What can hang from each mark:
M: D U
A: D X
B: D U
E: U
X: A M
D: A E M
U: B E

Each row was made from one small tree. The marks that hang from a mark follow it in brackets, in alphabetical order. Every link used is in the known rows. Write each row's tree.
Known rows:
M{D{A} U{B E}}: [-13.1 -15.2 -19.5  -2.5 -10.4  -1.4  16.8  27.4   9.7  -1.7  11.2  10.2
  12.2  -3.2 -16.9 -17.6  -4.2  30.5  -6.2  -2.3]
B{D{A{X} M} U{E}}: [-33.8  -6.0   0.9  -1.8  -1.0   6.0   6.0 -20.2  -5.9  -1.8 -15.4  13.7
  -2.1   1.4  -2.6 -23.1 -26.4  27.7  39.2  11.5]
U{B E}: [  7.3  -8.8 -17.9   0.6  18.7   2.9  21.8  22.0  16.4  12.9  24.1  24.3
  -4.9   1.2 -10.4  18.6  -3.6  50.4 -12.9   5.5]
B{D{A{X} E} U}: [-30.4   8.1  -4.3  -0.1  -6.9  -5.6  -3.6 -14.5  -8.0  -3.4 -28.8   2.6
 -15.8   0.6  -1.4 -16.7   1.0  13.6  20.6   7.9]
X{A M{D{E} U}}: [  3.0   3.4  33.1   7.9 -28.0  11.0   5.5  -3.3  -1.1 -16.5  -6.2 -22.2
  -4.8  -3.8  37.0   7.3 -21.2 -22.7  13.6 -15.1]
X{M{D{E}}}: [ 15.2  18.0   1.5   5.9   8.8   6.5   1.6  13.6  -4.4  -8.1  -7.3 -20.8
 -24.5  -1.3  13.3  16.6  -6.5 -17.5   3.1 -19.3]
D{A{X{M}} E{U{B}}}: [  5.0   6.3 -11.0   4.7  22.1  -5.5   1.3  -1.6  -1.9   2.5   3.5 -46.5
  17.7  -4.4   5.3   7.6   2.4 -49.1   4.6   3.7]
U{B{D} E}: [ -2.6 -12.6 -16.1  -1.0   5.8   2.7   8.8  10.3   1.8   6.9  -0.7  38.5
   4.3   5.4 -18.9  11.5   1.4  60.0  -3.0   6.1]
E{U{B{D}}}: [  1.8 -25.3  32.6   3.5 -11.8  -3.6   5.8   5.2   2.5  -0.8  -6.0  20.2
   8.3  12.1 -10.2  18.7  26.9  -7.3 -39.8   6.7]
D{A{X} E M{U{B}}}: [  0.6   5.6 -39.2  -8.1   7.4  -2.7 -18.2   0.0  -6.3  10.5  18.0 -43.1
  -9.0 -10.5   6.1 -19.1  -8.0  -8.5  11.1  11.2]
E{U{B{D{A}}}}: [  3.3 -27.7  27.3   2.1  -0.4  -3.0   4.3  -1.0   3.5   0.4  -1.6   9.6
  22.1   7.4 -10.7   0.3  23.5 -20.0 -41.8   2.5]
M{U}: [  6.8   7.6  31.2   0.6 -17.0   2.8  17.3  13.5  26.8   3.3  30.4  34.6
 -14.3   8.7   9.5  15.8  13.3  -2.9 -24.4  -6.0]
A{D{E M{U}} X}: [  9.9  20.5  -0.4  -9.9 -18.2  -3.9 -21.2 -10.6  -9.9  -0.5  -6.3   7.7
 -23.6  -8.3   7.3   5.4  -7.2  11.1  21.2   5.8]
U{B{D{A}} E}: [ -2.4 -15.1 -22.1  -2.5  16.2   2.9   5.7   3.0   2.2   7.8   5.2  26.9
  19.6   1.6 -18.2 -11.1  -5.2  44.2  -2.7   1.0]
U{B{D{A{X}}} E}: [-13.6  -4.0 -23.2  -4.4  12.3   0.6  12.5   4.3  -1.0  10.0  -1.4  25.7
  20.7  -1.5 -17.6  -3.7 -11.3  44.0  21.7  14.4]
B{D{M{U}}}: [  2.0  -4.1  28.4  -4.2 -21.5   8.6 -10.4  -9.4  -1.1  -2.7   1.7  28.0
 -11.5  10.4   7.3   0.1   4.3   0.2  -9.6  -4.3]
D{A E M{U}}: [  9.7   3.7 -20.3  -7.2  15.4   1.7 -17.3  -9.8   0.0   2.4  17.8 -39.4
 -19.6  -3.4  18.3 -23.1   0.0 -16.2  -6.7 -14.4]
E{U{B}}: [ 10.3 -21.1  29.7   4.8  -0.4  -3.9  18.0  14.7  16.5   5.9  15.6   5.9
   1.6   6.7  -3.2  25.4  27.9 -12.8 -47.9   5.5]
A{D X{M{U{B}}}}: [ 24.5  23.4  24.8   5.0 -36.3  -2.0  -4.9   7.8   9.3   2.6  23.1  54.7
  24.2 -11.6  -1.0  12.1 -11.7 -17.0   2.5  10.8]

Write each row's tree:
[ -5.9 -21.1 -16.0  -1.6  13.2  -8.9   3.9  12.7  -9.6  -5.5 -19.7 -46.5
 -10.5  -1.9  -7.4  -7.9  16.6  -8.7 -25.9  -6.8]
M{D{A E{U{B}}}}
[-12.9  18.6  16.7   0.3  -7.0   9.0  11.2 -11.3   6.0  -4.6   1.5  33.3
  33.8   3.9   2.2  -2.2 -17.6  -7.2  40.8  -3.9]
B{D{A{X{M{U{E}}}}}}
[  8.9   2.1   0.0  -7.1 -24.1  -0.6  -6.7   2.1  -1.0   5.2  11.7  37.1
   5.1 -10.4  -9.4   3.8 -18.2  30.6  21.9  17.0]
A{D{M{U{B E}}} X}
[-19.4 -18.5   5.2   0.5   2.5   7.7  -1.3 -22.2  -3.9  -5.2  -8.1  17.3
  -0.9   4.1  -3.2 -30.5 -18.6  28.1  11.1  -1.9]
B{D{A M} U{E}}
[  8.0  24.6 -26.7   2.3   6.3  -2.2  -5.5   7.2   3.5   6.8  19.3 -22.4
  11.3  -8.8   7.7  -6.3  -8.7 -27.6  16.3   3.0]
D{A{X{M{U{B}}}} E}
[  1.2  35.1 -10.9   0.7  10.7   1.5   1.8  -1.8   7.1   1.1  15.5 -21.9
   3.9  -5.4  17.9  -1.5  -9.3 -33.3  27.2  -6.4]
D{A{X{M{U}}} E}
[ -5.1  27.1  12.0   2.8   9.1  10.0  24.8   0.0  21.3   2.2  29.4  14.2
  26.2  -2.1  13.5   3.8 -21.6 -17.9  32.9  -4.5]
D{A{X{M{U{E}}}}}
[ -6.0  30.8   3.3   2.0   2.7   5.1  13.1  13.8  -5.5  -2.4 -11.6 -17.1
 -23.2  -4.8  16.7  26.5 -14.8 -11.7  33.4  -1.9]
A{X{M{D{E}}}}
[ -6.1  -3.7  20.5  -2.1   2.1  -2.1  -2.7 -12.4  -8.9  -8.4 -33.3  -5.0
 -14.3  15.8  -1.3  20.2  27.6  -1.6  -9.5  -8.7]
B{D{E{U}}}
[  0.4  -5.9 -36.6  -7.6  12.7  -1.2 -23.7  -5.3 -22.8  10.0  -8.6 -25.2
  -8.0  -7.5  -3.5 -17.7  -6.4  11.1   6.9  14.2]
U{B{D{A{X} E M}}}
[-15.2  -8.8  25.8   4.9 -14.8   0.2   3.0 -10.2   7.8  -3.9  -4.4  35.1
  -4.0   5.1   0.7 -25.0   3.1   8.4 -19.5  -2.4]
B{D{A} U}
[-21.2 -15.1  14.4   1.9  -8.7   8.1   1.8 -16.0  -3.0  -5.8 -15.2  31.9
 -18.8  10.1  -6.7  -5.6 -12.7  41.8  12.7   2.7]
B{D{M} U{E}}
[ -1.5 -11.0 -19.1  -5.8  25.2  -4.0  -9.0  -6.3 -13.3   6.8  -0.7 -67.4
  -6.2  -6.7   6.7  -4.7   0.9 -27.1   0.9  11.3]
D{A{X} E{U{B}} M}
[-21.4  17.1  -2.3   6.7  -6.4  -1.1  -9.7 -17.4  -8.3  -7.1 -21.8   1.0
  -1.8  -0.6   3.5 -16.3 -10.4 -11.4  29.1   1.8]
B{D{A{X{M}} E} U}
[ 17.0  24.6  29.1   3.1  -5.4  -3.6  -5.5 -14.8  -5.0  -8.7 -17.8   2.4
   7.5  -4.7   6.5  28.8  -1.0 -31.0  19.6  -2.6]
A{D{E{U}} X{M}}
[ 10.9   5.3 -22.2   5.9  -6.6  -0.3  -9.5  18.1  -1.8  -5.5  10.6 -22.5
   9.2  -7.8  -0.3 -15.9  -2.6 -31.5 -10.1 -13.2]
X{M{D{A E} U{B}}}
[-13.6 -11.4  -8.3  -1.5 -19.9  -1.2  20.4  34.0   9.3  -2.2   4.8  24.9
  -4.8   2.8 -19.6   6.6   1.0  40.4  -6.2   1.9]
M{D U{B E}}
[  9.0 -15.1 -14.4  -0.5  26.5  -9.4  -0.3   1.1   2.0   4.0   2.4 -41.0
   0.4   0.0  -2.6  -3.2  22.7 -17.5 -33.5  -5.3]
D{A E{U{B}}}
[ -6.6  -8.4  11.2  -3.4  13.8  -3.8  -5.6 -19.0  -8.0  -7.7 -27.5 -16.7
   0.9   9.8   0.4  -2.7  23.3 -14.0 -12.1 -13.4]
B{D{A E{U}}}
[ 33.9 -18.6  -1.1  -3.2   2.5  -8.1 -27.6 -12.0 -15.2  -1.5  -9.7 -15.7
 -11.6  -5.3  -5.4   1.7  13.2  -1.2 -29.3  -1.7]
A{D{E{U{B}} M}}
[  9.8 -12.5  -5.2   1.7  12.1 -10.0   2.1  10.1   1.8   3.1  -4.2 -29.7
 -18.1   6.3  -3.6  23.1  30.1  -0.3 -30.3   0.1]
D{E{U{B}}}
[ 20.2   7.6 -12.8   6.4  -7.9   1.3 -21.0  -0.7   0.1  -2.4  14.6   7.1
  24.7  -0.7  -1.7 -13.2   4.2 -30.9  -8.4  -9.4]
X{M{U{B{D{A E}}}}}
